Every row comes from one small tree of marks. The marks that hang from a mark follow it in brackets, in the order of their numbers. Every link used is in the known rows. Which tree was each row made from?
In the rows, 128 means zero.
Known rows:
Z_582{Z_94}: [ 87 126  87 104  95 136 136 130 141 134 138 135 155 131 147  91 167  92
 134 133  97 119  89 143]
Z_401{Z_227{Z_742 Z_947}}: [133 198 107 164  93 157 165  83 140 147 175 112 109 104 134  90 140 100
 108 105  69 161  99  95]
Z_94{Z_63 Z_582 Z_947}: [111 139 167 117 187 102 108 154  79 137 146 155 127 118 118 128 115 198
  93 142 124 140 166 142]
Z_94{Z_63 Z_582 Z_947{Z_227{Z_742}}}: [128 160 172  99 214  79 153 116 129 125 156 153 111  92  94 106 102 192
  81 142 127 198 168 156]
Z_582{Z_94{Z_63}}: [ 77 130  97  69  94 117 134 126 120 133 131 145 152 107 153 115 144 122
 136 123 116  88 125 148]
Z_94{Z_63 Z_947{Z_227{Z_401}}}: [120 165 141 100 152  84 105 119 113 126 180 146 124 108  92 129 127 148
 140 126  92 179 109 134]
Z_947{Z_227}: [112 147 116 144 177  89 119 121 137 137 158 138 135 121 117  95 149 125
 115 132  94 169  83 126]
Z_964{Z_401 Z_582{Z_94{Z_63 Z_947}} Z_918}: [127  81 120  31  45 144 117 144 128 106 129  94 113 140 171 133 105 141
 116 152 126  51 156 121]
Z_94{Z_63 Z_947{Z_227}}: [108 149 154 102 184  75 104 115 103 126 165 155 136 103 112 115 116 177
 111 137  84 160 126 147]
Z_947{Z_227{Z_401}}: [123 161 101 144 144 108 115 116 141 139 172 133 120 129  96 112 160  98
 147 123  99 188  66 115]
Z_582{Z_94{Z_63{Z_964{Z_918}} Z_947}}: [101  90 143  77 100 105 106 129 111 126  79 122 139 136 149 153 121 131
 138 116 130  74 157 149]
Z_227{Z_401 Z_742 Z_947}: [136 194  93 156  69 150 174 105 147 164 196 138 111 112 120 111 174  57
 145  91  94 203 109 129]
Z_70{Z_227}: [122 167 115 172 126 116 118 141 161 151 142 135 149 141 128 106 168 131
 154 113  92 167 106 134]
Z_94{Z_582}: [119 140 127 160 186 124 120 154 112 145 138 138 123 134 123 109 145 145
  98 137 138 152 123 120]
Z_742{Z_227{Z_401 Z_947}}: [137 186 141 155  80 113 134 104 107 159 195 118  98 147 131  95 159  72
 126  95 102 159 100 107]
Z_582{Z_94{Z_947}}: [ 95 127 116  95 110 129 128 138 138 128 151 135 159 133 132  80 152 120
 126 142  75 138  88 153]
Z_94{Z_63 Z_582 Z_947{Z_227{Z_401 Z_742}}}: [140 176 164 100 188  95 153 119 133 130 170 145  98  95  72 125 113 159
 113 130 134 218 150 148]
Z_63{Z_94{Z_582} Z_964{Z_401 Z_918}}: [141  51 136 166 154 139 120 144 135 125  46 106 122 165 145 171 117 119
 134 128 221  90 169 122]
Z_582{Z_94{Z_63 Z_947{Z_227{Z_401 Z_742}}}}: [112 166 121  40  99 102 169  95 169 118 168 138 124  90  96 104 130 106
 148 125  95 183 115 170]
Z_964{Z_63}: [132 145 104 137 152 141 121 150 133 130 143 146 135 107 159 128 160 130
 114 109 113 115 101 146]
Z_63{Z_94 Z_964}: [120 107 113 178 155 130 129 125 115 131  60 153 164 133 121 149 136 108
 144 115 162 116 124 146]
Z_742{Z_227}: [116 154 140 141 136  73 115 119 109 131 140 134 128 147 134  89 162 125
  88 105 105 130  90 129]
Z_70{Z_227{Z_401 Z_742 Z_947}}: [149 215 110 180  62 151 181 102 192 169 191 124 113 120 114 108 171  64
 184  85  90 229 124 133]
Z_401{Z_227{Z_947}}: [123 181 117 177 108 161 125 101 104 151 178 100 119 124 141  97 132 108
 119 119  70 132  94  71]
Z_63{Z_94}: [113 130  99 150 141 128 130 126 127 133 105 139 149 119 144 120 153 114
 127 112 130 142 104 141]

Which tree is each row?
[145  58 156 139 156 102 110 114 151 105  79 110 136 157 127 148 105 122
 146 136 158 130 132 136]
Z_63{Z_94{Z_947{Z_227}} Z_964{Z_401 Z_918}}
[141 197 118 191  70 154 137 127 160 177 193 120 117 140 124 116 163  79
 195  99  85 201 117 111]
Z_70{Z_227{Z_401 Z_947}}
[124  65 150 135 138 104 101 147 100 134  74 124 117 150 147 186 114 154
 122 125 209  62 201 115]
Z_94{Z_63{Z_964{Z_401 Z_918}} Z_582}
[136 102 143 106 139 142 135 133 124 110 117 130 138 142  89 101  91 131
 122 182 110 121 117 131]
Z_63{Z_964{Z_582{Z_94{Z_947{Z_227}}}}}
[134  91 101 109  84 158 122 144 128 128  62  93 114 154 145 139 131  91
 124 134 143  63 128 106]
Z_63{Z_964{Z_582{Z_94} Z_918}}
[178 131 138 110 196 163 138 142 139 101 131 120 109  98 130 125  86 159
 104 151 128 142 127 137]
Z_964{Z_63{Z_94{Z_947{Z_227}}} Z_582}
[132 123 154 149 199 137 127 147 114 130 113 135 134 132 118 114 119 159
 104 140 139 172 137 145]
Z_63{Z_94{Z_582 Z_947}}
[152 149 101 126  97 165 158 122 172  97 151 119 126 100 160 124 138 124
 110 116 122  98  96 118]
Z_964{Z_63 Z_401{Z_227{Z_742}}}
[100 128 129  89 146 108 131 119 151 120 167 130 146 128 116  65 133 123
 124 157  70 163  85 149]
Z_582{Z_94{Z_947{Z_227}}}
[127  61 135 179 161 148 140 150 125 120  65 148 154 153 121 154 110 132
 137 148 218 110 162 138]
Z_63{Z_94{Z_582} Z_964{Z_401}}
[139  82 138 185 159 168 131 130 115 109  63 111 139 154 113 153  89 138
 135 147 202  78 143  97]
Z_63{Z_94{Z_582} Z_964{Z_401{Z_227}}}
[156 124 154 134 214 164 136 165 123 120 117 136 123 109 143 133 109 166
 103 132 159 149 153 158]
Z_964{Z_63{Z_94{Z_582 Z_947}}}
[146 200 102 160  87 124 160 121 200 149 153 137 129 124 104 115 182  88
 175  89 100 214  96 141]
Z_70{Z_227{Z_401 Z_742}}
[166 123 136 162 135 226 159 136 133 123 148  87 101 117 171 136  82 121
 125 136 179  90 161  93]
Z_964{Z_63{Z_94{Z_582}} Z_401{Z_227{Z_947}}}
[136 181  96 131 135  99 158  99 173 133 170 141 114 105  91 104 168  85
 138 108 102 215  77 135]
Z_947{Z_227{Z_401 Z_742}}
[101  84 124 136 101 102 116 131 100 123 104 174 166 135 136 170 131 142
 148 127 168  65 154 140]
Z_94{Z_63{Z_964{Z_401}}}
[123  89 128 130  85 115  91 115 101 115  77  96 124 142 152 182 108 140
 134 110 154  29 143  82]
Z_94{Z_63{Z_964{Z_401{Z_227} Z_918}}}
[166  94 143 143 139 147 109 140 107 120  50 103 114 147 136 163 104 137
 115 127 145 105 147 118]
Z_63{Z_94{Z_947} Z_964{Z_582 Z_918}}
[146 100 152 127  94 157 101 134  74  95 112 124 135 135 110 163  66 184
 113 166 133  44 150  84]
Z_94{Z_63{Z_964{Z_401{Z_227} Z_582}} Z_947}
[125 138 158 126 157  90 102 116  96 127 134 163 137 120  74 159 109 145
 161 126 122 155 128 138]
Z_94{Z_63{Z_964} Z_947{Z_227{Z_401}}}
[132  63 123 110  66 165 132 152 130 101 113 136 159 162 118 120 108 120
 136 183 131  79 131 136]
Z_63{Z_964{Z_401 Z_582{Z_94{Z_947}}}}
[128  96  93  51  27 170 122 122 127 104 110  56  96 132 175 139  98 124
 117 143 136  11 133  62]
Z_964{Z_401{Z_227} Z_582{Z_94{Z_63}} Z_918}
[127 116 122 137 121 128 115 141  70 131  88 158 133 120 121 171 106 159
 113 135 154  73 164 122]
Z_94{Z_63{Z_964{Z_582}}}
[ 95  58 110  77  54 115 119 127 133 121  75 121 141 148 172 168 131 101
 157 121 174  26 160 136]
Z_582{Z_94{Z_63{Z_964{Z_401 Z_918}}}}
[167  80 153 116 167 161 121 167 155 109 107  95 103 135 182 152 109 154
 112 128 183 111 166 135]
Z_964{Z_63{Z_94{Z_582 Z_947}} Z_401 Z_918}
[125 110 172 114 177  64  87 114 100 128  98 126 118 129 119 157 104 167
 120 119 126 118 158 131]
Z_94{Z_63{Z_964{Z_918}} Z_947{Z_227}}
